Known rows, with every step that occurs:
kubip/tezu/parud/nevep/ruko: [ 0.31  0.13  0.10  0.08 -0.47  0.07 -0.18 -0.12  0.17  0.32  0.03 -0.25
 -0.44 -0.03 -0.05  0.03 -0.02  0.02  0.51 -0.22  0.17  0.30  0.11 -0.03]
kubip/nevep: [ 0.28  0.43 -0.03  0.06  0.04  0.05 -0.12 -0.10 -0.04  0.10 -0.12 -0.04
  0.31 -0.05  0.26 -0.27 -0.11 -0.09 -0.22 -0.14  0.02 -0.22  0.01 -0.25]
vusif/tezu: [ 0.05  0.16 -0.01  0.05 -0.26  0.19 -0.40  0.01  0.18  0.17  0.05  0.04
  0.17  0.10 -0.11 -0.34  0.01 -0.06  0.09 -0.17 -0.10  0.12  0.08 -0.13]
tezu/vimolik: [ 0.19  0.35  0.08 -0.16 -0.10  0.10  0.10  0.01  0.21  0.11  0.14 -0.14
 -0.07 -0.24  0.01  0.00  0.17 -0.08 -0.02  0.06  0.23  0.10 -0.15 -0.12]
parud/tezu: [ 0.17  0.11 -0.14  0.15 -0.03  0.12 -0.25  0.02  0.09  0.10  0.21  0.04
 -0.14  0.12 -0.12 -0.14  0.04 -0.02 -0.08 -0.23 -0.31  0.05 -0.20 -0.02]
remel/kubip/tezu/vimolik: [ 0.25  0.31 -0.06 -0.06 -0.23 -0.01 -0.16 -0.04 -0.08  0.20  0.15 -0.22
 -0.01 -0.34 -0.03 -0.34  0.00  0.18  0.39  0.09  0.24  0.14  0.02 -0.30]
remel/kubip/tezu/parud/nevep/ruko: [ 0.40  0.14 -0.01  0.16 -0.35 -0.05 -0.44 -0.13 -0.07  0.42  0.10 -0.27
 -0.47 -0.08  0.06 -0.13  0.01  0.16  0.87 -0.13  0.12  0.35  0.02 -0.15]
vusif/tezu/kubip: [ 0.01  0.12 -0.04  0.07 -0.31  0.31 -0.23  0.17  0.27  0.21  0.22  0.04
  0.01 -0.04 -0.10 -0.13 -0.01 -0.04  0.34 -0.11  0.03  0.11  0.05 -0.22]
nevep/parud: [ 0.08 -0.05  0.19 -0.23 -0.10  0.00 -0.14  0.02  0.19  0.08 -0.12 -0.18
 -0.13  0.01  0.35 -0.33  0.03 -0.25  0.03 -0.26  0.08  0.28 -0.20 -0.12]
remel/kubip: [ 0.20  0.21 -0.12  0.12 -0.03 -0.04 -0.49 -0.06 -0.18  0.18  0.05 -0.06
 -0.02 -0.06  0.21 -0.34  0.09 -0.01  0.28 -0.02 -0.08  0.11 -0.22 -0.22]
vusif/tezu/vimolik: [ 0.12  0.31  0.08 -0.11 -0.21  0.20 -0.10  0.04  0.34  0.20  0.18 -0.07
  0.09 -0.15 -0.21 -0.13  0.12 -0.01  0.16 -0.02  0.14  0.18  0.07 -0.13]
ruko/tezu/kubip/nevep/parud: [ 0.19 -0.12 -0.02 -0.05 -0.28  0.13  0.14  0.12  0.03  0.17  0.03 -0.12
 -0.01 -0.14  0.53 -0.51 -0.20  0.11  0.15 -0.34  0.37 -0.04 -0.07 -0.28]
ruko/nevep/kubip: [ 0.26  0.13 -0.26 -0.09 -0.36  0.15 -0.38 -0.19  0.16  0.31  0.03  0.03
 -0.24 -0.03  0.03 -0.04  0.19 -0.18  0.10 -0.46  0.25  0.07 -0.26 -0.29]
remel/kubip/tezu/parud: [ 0.17  0.21  0.08  0.09 -0.31  0.04 -0.28  0.04 -0.07  0.18  0.00 -0.16
 -0.10 -0.22  0.19 -0.28  0.07  0.16  0.47  0.07  0.33  0.26  0.08 -0.08]
ruko/nevep/parud: [ 0.17  0.11 -0.13 -0.19 -0.24  0.01 -0.23 -0.04  0.17  0.19 -0.08 -0.14
 -0.18 -0.06  0.38 -0.17  0.00 -0.21 -0.06 -0.46  0.27  0.15 -0.35 -0.14]
ruko/nevep: [ 0.20  0.37 -0.31  0.06 -0.28  0.10 -0.30 -0.09  0.01  0.20  0.01 -0.01
 -0.02 -0.08  0.14 -0.01  0.05 -0.09 -0.19 -0.30  0.16 -0.10 -0.29 -0.12]
nevep/ruko: [ 0.22  0.19  0.09 -0.05 -0.27  0.01 -0.29 -0.30 -0.05  0.19 -0.10 -0.22
 -0.26  0.05  0.19 -0.13 -0.01 -0.24  0.27 -0.26 -0.08  0.29 -0.11 -0.26]
ruko/nevep/kubip/tezu: [ 0.21  0.10 -0.29 -0.09 -0.58  0.14 -0.36 -0.19  0.10  0.31 -0.02 -0.03
 -0.14 -0.04 -0.09 -0.23 -0.05 -0.06  0.14 -0.50  0.31  0.05  0.04 -0.37]
vusif/tezu/vimolik/lipug: [-0.01  0.33 -0.03 -0.03 -0.18  0.26 -0.25  0.03  0.29  0.04  0.29 -0.15
  0.19 -0.01 -0.01  0.05  0.05 -0.13  0.08 -0.22  0.25  0.17  0.25 -0.28]
kubip/nevep/parud: [ 0.24  0.17  0.16 -0.17  0.07 -0.05 -0.04 -0.06  0.11  0.10 -0.22 -0.18
  0.17 -0.03  0.50 -0.43 -0.16 -0.20 -0.09 -0.31  0.13  0.02 -0.06 -0.26]
remel/kubip/nevep/vusif/tezu: [ 0.29  0.40 -0.01  0.02 -0.03 -0.09 -0.34 -0.28  0.12  0.41 -0.02 -0.01
  0.35 -0.18  0.13 -0.83 -0.10  0.11  0.43 -0.46 -0.09 -0.02  0.09 -0.27]
vusif/tezu/parud/nevep: [ 0.15  0.17  0.06  0.18 -0.22  0.26 -0.30  0.19  0.46  0.31  0.20  0.06
 -0.12  0.05 -0.21  0.03  0.20  0.09  0.26 -0.09  0.10  0.15  0.02  0.18]
ruko/nevep/vusif: [ 0.21  0.36 -0.21 -0.13 -0.34 -0.02 -0.09 -0.30  0.25  0.32 -0.01 -0.07
 -0.14 -0.25  0.14 -0.26  0.09 -0.10 -0.07 -0.62  0.14 -0.01 -0.34 -0.03]
vimolik/tezu/kubip/nevep: [ 0.34  0.22 -0.05  0.19 -0.14  0.23 -0.04  0.20 -0.26  0.08  0.09 -0.02
 -0.11 -0.17  0.09 -0.14 -0.26 -0.04  0.01 -0.18  0.00 -0.27  0.41 -0.37]

Rows:
[ 0.17 -0.02 -0.02  0.15 -0.30  0.28 -0.13  0.27 -0.19  0.08  0.19 -0.03
 -0.41 -0.10 -0.03 -0.04 -0.07 -0.09  0.15 -0.15 -0.05 -0.02  0.27 -0.22]
vimolik/tezu/kubip
[ 0.13 -0.02  0.26 -0.16 -0.48  0.20 -0.09 -0.03  0.30  0.21 -0.03 -0.11
 -0.28 -0.10  0.02 -0.13  0.15 -0.07  0.41 -0.16  0.48  0.39  0.18 -0.15]
nevep/kubip/tezu/parud
[ 0.27 -0.28 -0.02  0.08 -0.45  0.27 -0.20  0.08  0.32  0.34  0.24  0.06
 -0.46  0.03 -0.03 -0.11  0.33  0.19  0.38 -0.26  0.37  0.19 -0.15  0.10]
ruko/tezu/parud/nevep/kubip
[ 0.03  0.17  0.11 -0.11 -0.29  0.07 -0.17 -0.20  0.41  0.28  0.01 -0.01
  0.07 -0.09 -0.10 -0.56  0.03 -0.07  0.22 -0.53 -0.10  0.19  0.02 -0.02]
nevep/vusif/tezu
[ 0.32 -0.15 -0.22  0.20 -0.48  0.08 -0.41 -0.20 -0.11  0.32  0.12 -0.12
 -0.34  0.20 -0.02 -0.29 -0.03  0.14  0.29 -0.40 -0.15  0.06 -0.18 -0.11]
parud/nevep/ruko/tezu
[ 0.09  0.22  0.21  0.00 -0.43  0.16  0.01  0.07  0.15  0.09 -0.06 -0.15
 -0.07 -0.14  0.09 -0.10  0.02  0.02  0.12  0.01  0.36  0.20  0.18  0.03]
kubip/tezu/parud
[ 0.29  0.18  0.02  0.06 -0.26 -0.08 -0.15 -0.07  0.27  0.43  0.16 -0.14
 -0.31 -0.31  0.00 -0.44  0.13  0.27  0.64 -0.33  0.18  0.17 -0.04  0.11]
remel/kubip/tezu/parud/nevep/vusif
[ 0.24  0.37 -0.08  0.07 -0.02  0.15  0.06  0.06  0.04  0.16  0.07 -0.04
  0.12 -0.21  0.28 -0.09 -0.12 -0.07  0.04 -0.06  0.15 -0.21  0.01 -0.37]
tezu/kubip/nevep
[ 0.22  0.08  0.11 -0.31 -0.39  0.15  0.04 -0.10  0.28  0.22  0.10 -0.17
 -0.19 -0.21 -0.21 -0.20  0.07 -0.07  0.33 -0.17  0.39  0.25  0.17 -0.35]
nevep/kubip/tezu/vimolik
[ 0.31  0.03  0.07  0.25 -0.20  0.22 -0.19  0.30  0.00  0.16  0.17 -0.01
 -0.51  0.00 -0.16  0.12  0.13  0.03  0.07 -0.13  0.02  0.01  0.22  0.17]
vimolik/tezu/parud/nevep
[ 0.13  0.27 -0.32 -0.19 -0.51  0.22 -0.22 -0.18  0.20  0.20  0.24 -0.22
 -0.15 -0.15  0.02  0.14  0.00 -0.13  0.13 -0.54  0.67  0.10  0.20 -0.53]
ruko/nevep/kubip/tezu/vimolik/lipug
[ 0.15 -0.14  0.05 -0.08  0.01  0.03 -0.19  0.07  0.25  0.12  0.12 -0.08
 -0.27  0.12  0.12 -0.31 -0.01 -0.13  0.07 -0.41 -0.19  0.32 -0.28 -0.02]
nevep/parud/tezu
[ 0.20  0.16  0.01  0.14 -0.32  0.17 -0.10  0.17  0.26  0.22  0.11 -0.09
 -0.18 -0.09 -0.11 -0.02  0.06  0.13  0.15 -0.05  0.21  0.04  0.10  0.11]
kubip/tezu/parud/nevep
[ 0.40  0.06 -0.11  0.06  0.29 -0.13 -0.35 -0.01 -0.04  0.24  0.09 -0.10
  0.01  0.01  0.33 -0.57 -0.15  0.06  0.32 -0.37 -0.18  0.09 -0.22 -0.26]
remel/kubip/nevep/parud/tezu
[ 0.14  0.07 -0.21  0.17 -0.09  0.22 -0.08  0.18  0.16  0.17  0.41  0.05
 -0.30 -0.06 -0.10  0.04  0.02  0.02  0.21 -0.18 -0.18  0.06 -0.22 -0.11]
parud/tezu/kubip
[ 0.18 -0.14 -0.08  0.06 -0.63  0.17 -0.14 -0.10 -0.14  0.25  0.15 -0.18
 -0.42 -0.04  0.23 -0.20 -0.06  0.07  0.51 -0.27  0.14  0.23 -0.14 -0.30]
nevep/ruko/tezu/kubip
[ 0.04  0.20  0.23  0.04 -0.30  0.25 -0.20  0.11  0.36  0.18  0.05 -0.01
  0.00 -0.04  0.02 -0.07  0.17 -0.03  0.23 -0.03  0.25  0.32  0.10  0.06]
vusif/tezu/parud
[ 0.35  0.19  0.13  0.07 -0.22  0.06 -0.18 -0.11  0.23  0.33  0.07 -0.21
 -0.57  0.00  0.10  0.19  0.19 -0.11  0.45 -0.18  0.10  0.33 -0.14  0.04]
tezu/parud/nevep/ruko
[ 0.27  0.13  0.12  0.10 -0.35  0.17 -0.36 -0.07  0.37  0.41  0.13 -0.13
 -0.38  0.09 -0.15  0.07  0.12 -0.03  0.63 -0.24  0.03  0.40  0.05  0.02]
vusif/tezu/parud/nevep/ruko
[ 0.25  0.40  0.04 -0.11 -0.06  0.03  0.27 -0.15  0.28  0.27  0.05 -0.08
  0.03 -0.38  0.29 -0.33 -0.06 -0.07  0.18 -0.41  0.16 -0.15 -0.03 -0.27]
tezu/kubip/nevep/vusif
[ 0.33  0.26 -0.14 -0.04  0.35 -0.08 -0.20 -0.01  0.06  0.12  0.34 -0.27
  0.00 -0.12  0.44 -0.20 -0.11 -0.01  0.29 -0.41  0.16  0.13 -0.04 -0.42]
remel/kubip/nevep/parud/tezu/vimolik/lipug
[ 0.13  0.37  0.01 -0.12 -0.51  0.15 -0.06 -0.17  0.60  0.43  0.05 -0.03
 -0.18 -0.28  0.03 -0.17  0.18 -0.01  0.28 -0.54  0.42  0.23 -0.12  0.16]
ruko/nevep/vusif/tezu/parud
[ 0.16  0.12 -0.07  0.02 -0.21  0.08 -0.27 -0.09  0.52  0.40  0.18  0.05
 -0.05  0.01 -0.32 -0.47  0.07  0.04  0.25 -0.60 -0.26  0.05 -0.05  0.07]
parud/nevep/vusif/tezu
[ 0.20  0.08  0.27  0.10 -0.30  0.23 -0.13  0.21 -0.09  0.03  0.00 -0.07
 -0.39 -0.10  0.06  0.03  0.10 -0.09  0.06 -0.07  0.19  0.17  0.30  0.08]
vimolik/tezu/parud
[ 0.20 -0.05  0.19  0.02 -0.64  0.13 -0.10 -0.19 -0.03  0.21 -0.04 -0.23
 -0.42 -0.03  0.32 -0.14  0.09  0.06  0.41 -0.19  0.37  0.40 -0.09  0.01]
nevep/ruko/tezu/parud
[ 0.28  0.45  0.08 -0.11 -0.02 -0.08  0.11 -0.29  0.20  0.21 -0.14 -0.09
  0.21 -0.21  0.28 -0.54 -0.07 -0.10 -0.10 -0.48  0.03 -0.15 -0.02 -0.16]
kubip/nevep/vusif
